Known rows, with every way that one mark hangs from another
P[G Y[M W]]:  .13  .01 -.16 -.01 -.22  .05 -.26 -.09  .10  .38  .49 -.07  .16  .22  .12 -.05 -.13  .06  .18  .05 -.01  .22 -.07 -.09  .16
V[Y[P]]:  .17  .09 -.16 -.20 -.15  .11  .03 -.06  .04  .30  .02 -.08  .04 -.10  .04  .14 -.06 -.09 -.09  .18 -.19  .13 -.03 -.10  .15
Y[C M P V W]:  .32 -.14 -.27 -.46  .01 -.06 -.34 -.21  .25 -.17  .47 -.32 -.02 -.31  .00  .44 -.15 -.31  .17  .26  .13 -.09 -.26  .09  .17
P[G Y[W]]:  .10  .02 -.27  .06 -.24  .06 -.28 -.04  .06  .41  .33 -.15  .18 -.04  .08  .04 -.11  .07  .17  .07  .09  .24 -.04 -.10  .12
G[P[Y[C M V]]]:  .26 -.10 -.03 -.13 -.10 -.02 -.16 -.22  .08  .10  .23 -.20  .06 -.07  .03  .29 -.02  .01 -.07  .12 -.36  .11 -.02 -.26  .07
Y[W]: -.01 -.06 -.27  .16 -.09  .06 -.17  .03 -.06 -.05  .11  .03  .02 -.12 -.03  .03 -.05 -.19  .11 -.02  .13 -.06 -.10  .01  .05
M[Y[P V W]]:  .10 -.07 -.37 -.24 -.09 -.06 -.19  .16  .08  .05  .26 -.22 -.02 -.25  .06  .01 -.11 -.13  .15  .16  .14 -.06 -.13  .28  .26
G[P[Y[C]]]:  .24 -.06 -.09 -.03 -.16  .02 -.09 -.20 -.01  .15  .08 -.06  .09 -.20 -.03  .36 -.01  .05 -.07  .05 -.33  .13  .03 -.27  .01
M[Y[V W]]: -.04 -.07 -.22 -.04 -.08 -.04 -.25  .19  .03  .07  .24 -.21 -.01 -.12  .08 -.15 -.08 -.07  .14  .09  .02 -.06 -.10  .28  .23
G[P[Y[M V W]]]:  .23 -.14 -.20  .01 -.14  .00 -.20 -.13  .02  .08  .27 -.15  .05  .01  .03  .15 -.03 -.11 -.04  .09 -.26  .09 -.06 -.27  .11
G[P[Y]]:  .21 -.07 -.13  .03 -.16  .02 -.05 -.13 -.04  .14  .06 -.03  .07 -.07 -.01  .20  .01  .03 -.09  .03 -.28  .13  .04 -.29  .04
Y[M W[R]]: -.01 -.10 -.07  .17 -.06 -.01 -.15 -.07  .02 -.11  .60  .15  .00  .23  .07 -.08 -.15 -.26  .14 -.01 -.01 -.04 -.04  .19  .10
Q[W[Y]]:  .14 -.01  .14 -.01  .03 -.05  .04  .00  .09 -.08  .34  .04 -.15 -.03 -.14  .13 -.01  .05 -.19 -.04 -.19 -.19  .04 -.20 -.20
V[Y[C M P[G]]]:  .31  .17 -.01 -.37 -.10  .07 -.06 -.21  .20  .31  .29 -.12  .09 -.03  .05  .28 -.13  .09  .05  .20 -.36  .19 -.05 -.07  .15
P[Y[W]]: -.03 -.12 -.21  .08 -.32  .12 -.18 -.07 -.09  .30  .13 -.01  .06 -.03  .06  .02 -.04 -.24 -.01  .04  .10  .07 -.07 -.06  .14
R[W[Y]]:  .07 -.03  .16  .04  .02  .05  .16  .02  .12 -.09  .07  .05 -.16  .02 -.22  .12 -.09  .03 -.01 -.04 -.14 -.23  .14 -.23 -.13
G[P[Y[C W]]]:  .23 -.09 -.23  .06 -.21  .05 -.18 -.19 -.03  .12  .13 -.05  .10 -.25 -.05  .37 -.04 -.05 -.02  .05 -.27  .10 -.02 -.26  .04
Y[P V]:  .23 -.08 -.24 -.39  .08 -.09 -.12  .00  .18 -.08  .11 -.38 -.04 -.30  .01  .23 -.03 -.15 -.01  .27  .24  .01 -.11  .00  .09
W[Q R Y]: -.09  .01  .21  .33  .14 -.08 -.15 -.17 -.05 -.03  .86  .06  .06  .01  .04  .08 -.15 -.26 -.15  .07 -.15  .16  .14 -.18 -.11
W[Q R]: -.08 -.04  .29  .31  .08 -.11 -.11 -.10 -.01  .08  .73  .00  .06 -.01  .03 -.09 -.11  .03 -.04  .01  .06  .14  .05  .10  .00
V[Y[P W]]:  .16  .05 -.35 -.09 -.22  .15 -.08 -.04 -.01  .26  .09 -.06  .04 -.17  .01  .17 -.10 -.22 -.01  .16 -.10  .10 -.10 -.09  .19
V[Y[M P[G]]]:  .26  .15 -.07 -.29 -.09  .06  .01 -.10  .15  .31  .27 -.07  .07  .17  .08  .05 -.11  .06  .01  .17 -.29  .19 -.04 -.10  .19
W[R]: -.06 -.04  .05  .18  .00 -.06 -.02 -.04  .02  .00  .38  .01  .01 -.04  .05  .03 -.08 -.06  .01  .07  .00  .06  .14  .21  .00
M[Y]: -.04  .02 -.01 -.09 -.08 -.04  .01  .14  .00  .13  .11  .02  .00  .03  .07 -.18 -.05  .11  .08 -.01 -.11 -.02  .02  .26  .16

Rows
 .17  .00 -.40 -.24 -.05 -.09 -.24  .18  .14  .10  .36 -.29  .04 -.26  .07  .01 -.14  .02  .23  .18  .15  .02 -.11  .26  .26 : M[Y[P[G] V W]]
 .07  .02  .07  .14  .12 -.10 -.10 -.20  .01 -.05  .87  .05  .05 -.14  .02  .23 -.18 -.31 -.15  .14 -.02  .16  .11 -.19 -.08 : W[Q R Y[P]]
 .11  .03  .13  .06  .12 -.11 -.16 -.30  .05 -.05  .90  .00  .07 -.33 -.01  .46 -.20 -.28 -.11  .18 -.09  .16  .10 -.15 -.11 : W[Q R Y[C P]]
 .25 -.16 -.18 -.25  .07 -.11 -.31 -.09  .17 -.12  .68 -.26 -.01 -.01  .05  .04 -.13 -.29  .09  .17  .26 -.03 -.30 -.04  .21 : Y[M P V W[Q]]
 .19  .04 -.12 -.11 -.16  .10 -.11 -.12  .02  .26  .42  .01  .05  .11  .04  .02 -.14 -.18 -.03  .11 -.17  .10 -.16 -.13  .23 : V[Y[M P W[Q]]]
 .19  .07 -.17 -.25  .04  .02 -.05 -.21  .06 -.13  .17 -.01  .01 -.32 -.05  .55 -.09 -.31 -.08  .16 -.16  .03  .05 -.24 -.11 : W[Y[C P]]
 .04  .01 -.03 -.14  .12 -.02 -.22 -.17  .07 -.14  .21 -.26  .01 -.24  .01  .39 -.06 -.30 -.09  .22 -.25  .02  .04 -.24 -.12 : W[Y[C V]]
-.07 -.08 -.06  .38 -.04 -.03 -.25 -.03 -.07  .00  .62  .03  .07 -.12 -.01 -.03 -.13 -.17  .08 -.01  .17  .04 -.06  .08  .05 : Y[W[Q R]]
 .19  .07 -.16 -.10 -.18  .12 -.19 -.18  .02  .30  .28 -.11  .10 -.35 -.03  .33 -.13 -.14  .00  .18 -.14  .13 -.16 -.11  .17 : V[Y[C P W[Q]]]
 .33 -.08  .01 -.62  .10 -.12 -.17 -.24  .30 -.13  .36 -.35 -.04 -.20  .03  .41 -.09 -.11  .07  .28  .00 -.03 -.17  .08  .11 : Y[C M P V]
 .10 -.03  .18  .11  .03 -.09  .02 -.03  .10 -.08  .61  .06 -.15 -.05 -.11  .15 -.08  .01 -.17  .00 -.20 -.14  .14 -.06 -.20 : Q[W[R Y]]
 .22 -.14 -.51 -.23 -.02 -.04 -.29  .03  .11 -.13  .22 -.35 -.02 -.42 -.01  .26 -.09 -.34  .10  .25  .36 -.04 -.21  .02  .15 : Y[P V W]
 .10 -.03  .45  .02  .09  .00  .07 -.14  .16 -.05  .43  .06 -.12  .10 -.22  .12 -.14  .12 -.01 -.06 -.22 -.21  .05 -.27 -.11 : R[W[Q Y[C M]]]
 .36  .12 -.17 -.40  .03 -.06 -.09 -.18  .24  .04  .19 -.18  .10 -.49 -.06  .55 -.12  .19  .18  .17  .09  .12 -.04  .02 -.01 : Y[C P[G]]
 .13 -.09  .25  .01  .09 -.13 -.05 -.05  .18 -.12  .76 -.08 -.18  .08 -.05  .09 -.08 -.04 -.17  .07 -.23 -.15  .09 -.05 -.15 : Q[W[R Y[M V]]]
 .14  .08 -.02 -.13 -.18  .03 -.23 -.17  .14  .45  .28 -.22  .19 -.16  .07  .23 -.08  .24  .12  .12 -.07  .28  .02 -.08  .05 : P[G Y[C]]
 .42  .03 -.03 -.63  .16 -.16 -.23 -.22  .40 -.05  .50 -.44  .05 -.21  .05  .42 -.13  .10  .18  .31  .00  .08 -.14  .05  .10 : Y[C M P[G] V]
 .02  .05 -.11  .11 -.22  .14 -.21 -.14 -.02  .28  .28 -.09  .08 -.25  .02  .24 -.14 -.16  .02  .17 -.29  .11 -.02  .05  .12 : V[Y[C W[R]]]
 .09  .02 -.17  .01  .04 -.04 -.01 -.13  .04 -.13  .54  .06  .00 -.17  .04  .36 -.16 -.40 -.10  .19 -.08  .09  .20 -.07 -.09 : W[R Y[P]]
 .09  .10  .17 -.17 -.13  .11 -.05 -.20  .07  .29  .16 -.05  .04  .12  .06  .12 -.08  .00 -.04  .12 -.49  .10 -.04 -.05  .13 : V[Y[C M]]
 .05  .00  .32 -.08  .23 -.09 -.28 -.28  .10 -.10  .70 -.19  .04  .06  .04  .17 -.11 -.22 -.13  .14 -.29  .07 -.08 -.34 -.07 : W[Q Y[C M V]]
 .09 -.05 -.02 -.07 -.08  .03 -.22 -.20  .07 -.11  .36  .07  .02 -.01 -.02  .22 -.12 -.17  .18  .00 -.11 -.10 -.16  .09  .07 : Y[C M W]
-.03  .01  .09  .12  .07 -.05 -.03 -.16  .04 -.14  .67  .14 -.01  .23  .10  .11 -.15 -.36 -.09  .10 -.30  .06  .20 -.05 -.08 : W[R Y[M]]
 .23  .13  .05 -.13  .16 -.07 -.19 -.26  .11  .00  .61 -.08  .12 -.29 -.05  .44 -.14 -.06 -.04  .13 -.10  .17 -.01 -.37 -.12 : W[Q Y[C P[G]]]
 .07 -.04  .41  .07  .10  .00  .12 -.06  .13 -.05  .42  .10 -.13  .23 -.20 -.03 -.13  .09 -.04 -.09 -.16 -.20  .06 -.30 -.09 : R[W[Q Y[M]]]
